Known rows, with every step that occurs:
W -> R -> G -> Y: [  3  -7   0  15   0  13  -4   3   3 -21  -8  -5  -6  13   8  -6   2   5
  -9  16 -10 -36  -3  -7 -13 -10 -27 -11  -8]
R -> G -> E: [ -8  -2  -4  15  -6   9   2  -5 -11  -6 -13  -5  -7   4  -5  -2   3   5
  -2  15  -9 -12   4 -12  -4  -2  -6  -9   3]
B -> E -> K: [ 11 -14  -6   5  -5   4  -9   7  -4   3 -16   3   3   0 -31   1   1   9
  -4  -6  -5 -14   1 -12   0  13   1  -6   1]
C -> B -> G -> Y: [ -2  -5  -7  21  -3   8   1   0  15  22  -1   3   2   9   4   1   5  10
   2  15 -22 -40  -3  -7  12   4 -19   0   4]
E -> K: [ 15 -18   0  -1  -3   7  -4  10  -2   0 -13   2   3  -2 -16   7   2   5
  -2  -5  -3 -23   1  -9   3   8  -1  -8  -7]
G -> E -> K -> Y -> B -> R: [  7 -21  -4  -6  -3   7 -18   0 -19  10 -15 -11   3   2 -45   6   2  10
  -1  -7 -12 -33  -3 -13  18  16 -11  -1  -4]
E -> K -> Y -> W: [  6 -18  -1  -4   2  10 -20   9   0  -3  -6   3   3  -8 -24  12   2   5
   1 -12  -4 -19   3  -7  18  12  12 -11 -15]
C -> W -> R -> G -> E: [  0   0  -4  13  -3   8   1  -8 -12 -29  -7   4   1  25   0  -5   3   7
 -12  22  -5   0   1 -12 -18 -11 -20 -16 -12]
C -> E: [  3  -7   5   2  -4   5   0  12   4  15 -10   1   1 -18   2   3   2  -2
   1  -2  -6 -27  -1  -8  -3  10   0  -3  -9]
B -> G -> E -> K -> Y: [  8 -17 -10   6  -6  11  -7   6 -18   7 -15  -3   5  19 -39   2   5  16
   1   6 -11 -11   1 -16  15  23   3  -3  -2]
K -> Y -> B -> E: [ 11  -1  -9  -1  -1  13 -19   1  -2  10 -14  11   4   5 -19   4   0   9
  -4  -7 -16 -15  -7 -13   1   7 -15  -1  -6]
C -> B: [  5  -3  -4   3  -6   8  -3  -3  15  17  -4  14   5  -1   7   9   1   8
   3   7 -10 -12  -1  -5   8  -9   1  -4  -4]
K -> Y -> B: [ 16  -4  -3  -7   1  15 -15   3   0   6 -10   9   3   1  -4  11   1   4
  -3  -7 -15 -21  -6 -10   4   3 -16  -4 -14]
C -> W -> R -> G -> Y: [  5  -5   0  18   3  11   1  -3   3 -29   0   0   2  23  11  -2   4   5
 -13  17 -11 -27  -3  -8 -15 -11 -39 -17 -17]
C -> G: [ 10 -10   0   0  -6   9 -12   2  13  10  -7  16  -1  -1   8   7   5   6
   8   5  -7 -10  -2  -8   2 -10  17  -5  -4]
K -> Y -> B -> G -> E: [  3  -2 -10   5  -2  13 -12   0 -16  14 -16   2   0  14 -16   1   3   9
  -1   7 -20 -22  -4 -16   4  14 -17   1  -1]
K -> Y -> W: [ -7  -4  -2  -1   2  11 -19   1   8   0  -3  11   0  -5  -4  12   2   4
   0  -9  -6 -12   3  -6  13   2  12  -8 -12]
B -> G: [ -7  -6  -4  16  -5   6  -2   5   2  12  -9   5  -3   7   3   3   4   7
  -4   6 -10 -21  -1 -13  -2   7  -3  -3   3]
W -> R -> G -> E -> K -> Y: [ 16 -18  -7   0  -5  17  -9   4 -20 -23 -15  -6   2  21 -33  -3   2  16
  -4  15  -4  -3  -1 -12   0   2   0 -13 -14]
R -> G: [ -5  -7  -1  16  -4  11   1   1   0  -4  -8  -1  -6   0   6   3   3   3
  -3  11  -9 -17   0 -11  -5  -6  -8 -11  -3]
Y -> W: [-14  -2   2   5   1   3 -15   1   8   0  -6   8  -6 -15   7   7   1  -3
  -1  -7  -3 -24   5  -5   3   1   7  -9  -6]
G -> E -> K -> Y -> W: [  1 -13  -3  -5   0   8 -20   3 -12  -3 -12  -1   2  -3 -36   7   3   8
   3  -7  -4 -14   7  -8  19  16  12  -9  -8]
E -> K -> Y -> B: [ 28 -19  -2 -11   1  15 -16  10  -9   4 -14   2   7  -1 -25  10   1   4
  -2 -10 -13 -26  -6 -11   8  12 -13  -8 -18]
E -> G -> Y -> K: [  7   8  -1  -1  -4  14  -4   8  17  10  -5   1   6   3  -1  15  12   8
  10   4  -7 -26  -4  -2   9  -6 -18   4   3]
G -> E -> K -> Y -> B: [ 22 -13  -5 -12  -1  13 -15   4 -19   2 -20  -2   6   3 -36   5   1   6
  -1  -4 -13 -22  -2 -12  10  15 -13  -6 -10]
R -> G -> E -> K: [  3 -16  -3  11  -6   9   1   3 -19  -8 -16 -12  -5   3 -27  -2   3   6
  -2  13  -8 -18   4 -13   1   7  -5 -12   0]
G -> E -> K: [  9 -13  -2  -2  -5   5  -4   4 -13  -2 -19  -2   1   1 -28   2   2   6
  -1   0  -4 -17   4 -10   4  11   1  -5  -1]
C -> E -> G: [  9  -7   7   0  -7   7  -3  16   7  25  -8   5   3 -14  -7   8   9   0
   5   1  -7 -20  -5  -6   7   2  12  -2  -8]
K -> Y: [  9  -4  -3  -4  -4  15  -9   3   7   2  -7  11   6  10  -6  12   2  10
  -1  -3  -8  -5  -2  -9   8  -1   2  -4 -10]
B -> R: [-13 -10   1   9  -6   1  -7  -1   7  10  -5   0  -3  -2  -2   7   2   7
  -4  -4  -4 -29   0 -10   7  -3   0  -1   3]
B -> E -> K -> Y -> W: [  1 -15  -7   2   1   8 -24   6  -2   3 -10   6   3  -6 -39   6   1   9
  -1 -13  -5 -12   3  -9  15  16  16  -9  -7]
C -> K: [ 13  -8   2  -1  -3   6   2   9   1   6  -9   1   1 -13 -11   4   0   2
   0  -3  -9 -26   3 -11   2  12  -3  -5 -10]

Rows:
[  3  12  -7   5  -6  12  -9   6  14  14  -8   4   6   4 -17   9  11  13
   8   2  -9 -20  -5  -5   6  -1 -15   6  11]
B -> E -> G -> Y -> K
[ 10 -17  -7   5  -6  16  -3   3 -20  -8 -13  -9   1  12 -37   3   4  12
   1  11 -10  -7   1 -13  10   9  -1 -12  -7]
R -> G -> E -> K -> Y
[ 15 -14  -5   0   0   5 -15   8 -10   9 -19   2   0  -9 -28  -1   0   3
  -6  -9 -12 -31  -4 -14  -4  15 -16  -6  -2]
Y -> B -> E -> K
[-19   0  -2  12   0   6 -14  -4 -10 -22 -12  -2 -13   0   1  -8   0   3
  -5  16  -2 -17   6  -7 -11  -6   2 -14  -6]
Y -> W -> R -> G -> E
[-13 -13   1  17  -2   6  -8  -2  -6  10  -6 -12 -12 -10   2   2   3  -1
  -7   5 -16 -44  -4 -14  -1  -3 -24  -8   0]
Y -> B -> R -> G
[  9  -2   3   4  -3  10  -7   6  13   8  -6   3   3   7  -5  10  10   7
   1   3 -12 -32  -3  -3  11  -5  -7   0  -2]
E -> G -> Y
[ -7 -16  -8  10  -1   7 -17   6 -16   7 -11  -4  -1   5 -37   2   5  10
   3   1  -8 -19   5 -13  19  26  12  -6  -2]
B -> G -> E -> K -> Y -> W
[-12  -8  -5  11  -4  12 -11  -8 -18   7  -9 -13  -6   5 -22   1   3   7
  -2   9 -18 -29  -4 -15  10   1 -18  -4   1]
K -> Y -> B -> R -> G -> E
[ 11  -1   0   1   1   6  -5  -1   7 -22  -4  17   7  20  11   4   1   7
 -13   5   0  -5  -2  -8 -16 -11 -16 -12 -20]
C -> W -> R
[ 28  -4  -6  -7  -4  15 -15  11  -6  25 -10   7   7  -5 -42   6   5  11
   4  -4 -21 -17  -8 -13  13  16  -3  -1 -10]
C -> K -> Y -> B -> E -> G
[  5 -22  -3   4   2  15 -20   8  -7 -22  -6  -4  -4   3 -18   1   1   7
  -4   4  -2 -14   0  -8   3   2   6 -20 -21]
E -> K -> Y -> W -> R -> G
[-19 -13   2  25  -3   6   0  -2   4   2  -1 -17  -8   1  -3   0   5   4
  -4   8 -16 -52  -1  -9   8  -5 -25  -6   5]
B -> R -> G -> Y
[ 20  -9  -2  -8  -4  14  -3   9   0   5  -6   4   7  -4 -20   9   1   9
   4  -4 -11 -15   0 -11  11  14   1  -5 -15]
C -> K -> Y
[-13 -23  -1  16  -8   3  -1  -1 -19   1 -12 -21  -8   1 -33  -2   5   8
  -1  10  -7 -29   3 -14  10   7  -3  -9   6]
B -> R -> G -> E -> K
[ -6 -23  -1  12  -4   3  -7  -1 -25   6 -15 -23  -9  -6 -32  -4   4   2
  -4   7 -14 -45  -1 -16   6  10 -22  -9   2]
Y -> B -> R -> G -> E -> K
[  5  -2  -5  16   3  11 -13   1  -6 -12 -14  -5  -7   7  -5 -14   0   5
 -12  12 -19 -46  -7 -11 -21  -3 -45  -9  -2]
W -> R -> G -> Y -> B -> E
[  6   2  -4   8   3   7 -14   1   2   7 -14   1  -1  -3 -10  -3   1   2
  -6  -5 -20 -48  -4 -10  -5   7 -36   0   3]
G -> Y -> B -> E
[ -8  -8  -3   8   2  15 -19   2   1 -20  -3   3  -7   5   3   1   1   7
  -5   9  -3  -9   0  -7  -3  -8   4 -16 -19]
K -> Y -> W -> R -> G
[ -1  -4  -2  -5   2  12 -25   3   7 -15  -5  13   0   4   0   6  -1   7
  -5  -4   0  -8   1  -4   1  -5  10 -10 -18]
K -> Y -> W -> R
[ -2  -1  -4  10  -5  10  -3  -3 -11 -21 -15  -1  -8  13  -2  -8   1   8
  -6  21  -4  -9   1 -10 -15  -9  -9 -11  -4]
W -> R -> G -> E
[ 18 -11   2  -1   2  10 -17   2  10  12 -10   7  -2  -6   8   3   5   1
   7   2 -21 -47  -6  -7   1  -5 -21  -4  -5]
C -> G -> Y -> B
[ 10   2  -4   2  -4   8 -17   5   1  21 -14  12   0  -2 -17   4   6   6
  -3  -2 -14 -19  -7 -10  -1  -1  -4  -1   1]
Y -> B -> E -> G
[ -6  -2   4   4   6   5 -19   3  12 -17  -6   3  -5  -3   8  -1   0   1
  -7  -2  -4 -43   3  -1  -5  -3 -13  -8 -10]
G -> Y -> W -> R
[-20 -13   0  21  -6   5  -1  -2  -1   4  -3  -9 -10  -2  -1   3   4   5
  -5   7  -9 -29  -1 -12   4  -6  -6  -8   3]
B -> R -> G
[ 12 -17  -4  17   3  10  -8   6 -13   0 -16 -15  -4  -6 -28  -8   3   1
  -7   3 -22 -55  -5 -13  -4  14 -41 -11   0]
R -> G -> Y -> B -> E -> K
[ 22 -19  -3  -7  -3  14 -10  10  -2  -1 -10   4   9   7 -26  12   2  10
  -1  -7  -5 -11  -2 -10  13   9   4  -8 -15]
E -> K -> Y
[-20  -6   3  22   5   8  -9   1   7  -8  -2 -10 -11 -11   7   0   4  -4
  -2   6 -13 -47   5  -5   3  -1 -17 -13  -3]
R -> G -> Y -> W
[ -4   0  -6  11  -2   5  -8   0 -15  14 -18   0  -6   5  -7  -4   4   4
  -3   8 -18 -32  -1 -16  -5  14 -22   0   6]
Y -> B -> G -> E
[ -1  -2  -5  21   3  10  -8  -1  -5   2 -12  -9  -7  -2  -8  -8   2   1
  -7   7 -24 -50  -5 -13  -8   4 -43  -8   4]
R -> G -> Y -> B -> E
[  1 -16  -6  11  -6   5  -2   7 -17   8 -18  -4  -1   8 -30  -3   5  10
  -2   7  -9 -22   2 -15   5  21  -1  -3   6]
B -> G -> E -> K
[ 10 -16   0  -6  -2   9 -12   7  -6  18  -4  -8   2 -12 -25   8   0   6
   0 -10 -18 -42  -4 -14  15  17 -14  -1 -12]
C -> K -> Y -> B -> R
[  7 -13  -4 -10   0  10 -25   4 -12 -20 -14   2   1   6 -33   1   0  10
  -2  -3   2  -9   5  -6   7   9  12 -11 -15]
G -> E -> K -> Y -> W -> R
[-36 -12   4  27   3   2 -12  -3   6   1   3 -18 -14 -13   0   1   5   0
  -3   3 -13 -59   4  -6  12  -2 -14  -9   3]
B -> R -> G -> Y -> W
[-14  -6   0  13   2   8 -15   2   2 -19  -5   2 -13  -5  13  -3   0   0
  -7  11  -2 -22   2  -6 -11 -11   1 -17 -11]
Y -> W -> R -> G
